What can hang from each mark
N: A E
P: E Q U Y
B: E
Q: P
Y: P
C: P
E: B N P

Every row comes from one small tree of marks. Brackets hold a mark, then the marks that hang from it, in alphabetical order. Every link used is in the known rows. Which tree was each row made from?
(in the rows, 128 means zero)
Known rows
{Y {P {E B} Q U}}: [120 135 187 122 168 128 123 172 124 150 103  68 129 147 141 152 138 137]
{N A {E B {P U}}}: [130 119  93 150  44 172 160 143 111  92 123  86 138 109 126  85 181 119]
{C {P {E N} Q U Y}}: [126 136 165 111 201  92 121  99 142 152 134 157  89 142 129 129  81 136]
{C {P {E {N A}} Q U}}: [129 118 117 104 185  40 136  93 137 130 143 123 102 115 140 108  80 129]
{E B N P}: [132 105 118 139  62 135 128 147 120  87 128 163 149 116 134 118 127 132]
{Q {P {E N} Y}}: [115 127 141 131 123 102 104 110 139 135 149 169 132 128 126 161 120 130]
{C {P Q}}: [129 136  40 135 225 104 124 131 137 143 157 111 116 135 103 149  96  96]
{C P}: [136 148  30 137 220 163 112 111 134 132 158 103 115 129 108 153 132  95]
{B {E N {P Q U Y}}}: [138 120 166 134  25 121 147 153 130 121 110 168 120 123 128 108  93 139]
{P {E B} U Y}: [123 137 194 135 175 191 119 124 123 147 104 118 121 148 144 131 174 137]
{C {P Q U Y}}: [135 162  77 133 213 129 139 112 144 170 127 141  97 147 102 121 100 123]
{E B {N A}}: [136 101  88 125 123 143 150  92 124 101 124 133 156 109 133  93 134 116]
{Y {P E Q}}: [123 137 116 115 185 113 106 168 121 141 144  67 132 143 113 179 121 111]
{Q {P E U}}: [107 145 139 135 136  96 105 149 137 143 138 108 126 125 152 165 144 141]
{Q {P {E {N A}} U Y}}: [125 135 133 123  99  75 134  85 142 140 131 165 121 114 136 113 123 152]
{E N P}: [134 122  80 126  53 121 119 143 121  88 150 162 144 111 127 125 111 129]
{Y P}: [137 162  45 124 154 187 114 145 127 133 139  79 140 134 105 158 147 109]
{E N}: [127 126  91 112 116 151 120 111 130 108 142 139 148 120 134 130 113 118]
{Q {P E U Y}}: [114 155 145 141 142 120 110 131 139 161 130 137 115 137 134 157 147 143]
{N A {E B {P Y}}}: [138 113  66 161  73 198 155 124 108 100 137 115 141 119  87  96 184  98]
{Y {P Q U}}: [131 165  91 116 138 131 137 163 134 152 116  86 129 141 118 137 112 132]

Write each row's tree
[116 125 190 130 168 165 115 144 119 129 110  89 131 136 165 139 171 134] -> {P {E B} U}
[130 120 150 134  40 134 137 146 125  97 108 161 139 114 153  98 129 155] -> {E B N {P U}}
[122 119 153 129 191 129 113 171 120 140 124  66 138 147 122 172 137 114] -> {Y {P {E B} Q}}
[135 100 149 123 153 148 132  78 120 116 124 144 139 124 128 106 149 121] -> {P {E B {N A}} Y}
[117 140 112 147 164 121 100 129 134 151 150 135 128 136 115 177 148 119] -> {Q {P E Y}}
[120 125  96 128 252  87 103 135 129 141 166  93 107 139 118 171 106  99] -> {C {P E Q}}
[130  88 162 120 160  91 145  95 122 126 123 153 140 130 123 104 109 122] -> {P {E B {N A}} Q Y}
[136 122 100 130  68  87 136 141 127 115 140 200 135 129 101 114  77 133] -> {E N {P Q Y}}
[146  96  91 142  75  76 164 121 121 109 121 192 144 118 100  76  95 131] -> {E B {N A} {P Q Y}}
[125 101 140 143 129  93 132  88 134 128 130 162 141 117 124 126 138 130] -> {Q {P {E B {N A}} Y}}
[127 105 175 111 124 121 137  98 122 109 110 118 137 114 167  95 143 141] -> {P {E B {N A}} U}
[126 149 135 128 242 112 119 118 137 168 137 123  88 151 117 143 111 124] -> {C {P E Q U Y}}
[119 109  94 124 114  50 118 105 134 113 158 135 143 100 137 141 117 125] -> {Q {P {E {N A}}}}
[149  98  72 135  22 130 139 129 117  79 144 125 144  88 124 109 127 108] -> {B {E {N A} P}}
[144 146 125 153  57 197 131 156 123 127 114 126 118 124 120 125 159 127] -> {B {E {P U Y}}}
[121 124 154 153  60 166 158 169 117 125 110 132 126 142 110 105 144 127] -> {N {E B {P Q U Y}}}
[130 153 115 127 149 138 144 131 135 160 113 146 125 147 116 114 109 133] -> {P Q U Y}
[125 154 154 120 169 176 111 118 125 150 123 123 116 143 137 138 158 134] -> {P E U Y}
[155 124 110 135  14 153 155 109 124 106 116 157 122 100 124  81 132 134] -> {B {E {N A} {P U Y}}}
[112 124 216 137 111 116 123 114 142 144 106 169 126 133 153 135 137 157] -> {Q {P {E B N} U Y}}
[125 134 202 107 125 165 114 134 129 123 102  95 129 133 158 140 147 147] -> {Y {P {E B N} U}}
[137 129 100 155  56 198 165 126 113 110 115 117 129 120 106  77 184 122] -> {N A {E B {P U Y}}}
[126 151 163  93 115 150 105 132 130 125 122  96 123 128 151 147 130 145] -> {Y {P {E N} U}}
[120 121 215 105 129 107 127 152 130 133  99 100 130 139 153 137 111 148] -> {Y {P {E B N} Q U}}
[118 128 196 102 135 100 126 117 133 142 121 162 118 142 143 122  91 145] -> {P {E N} Q U Y}
[123 123 143  98 146  94 108 150 127 125 142 101 135 135 126 165  92 123] -> {Y {P {E N} Q}}
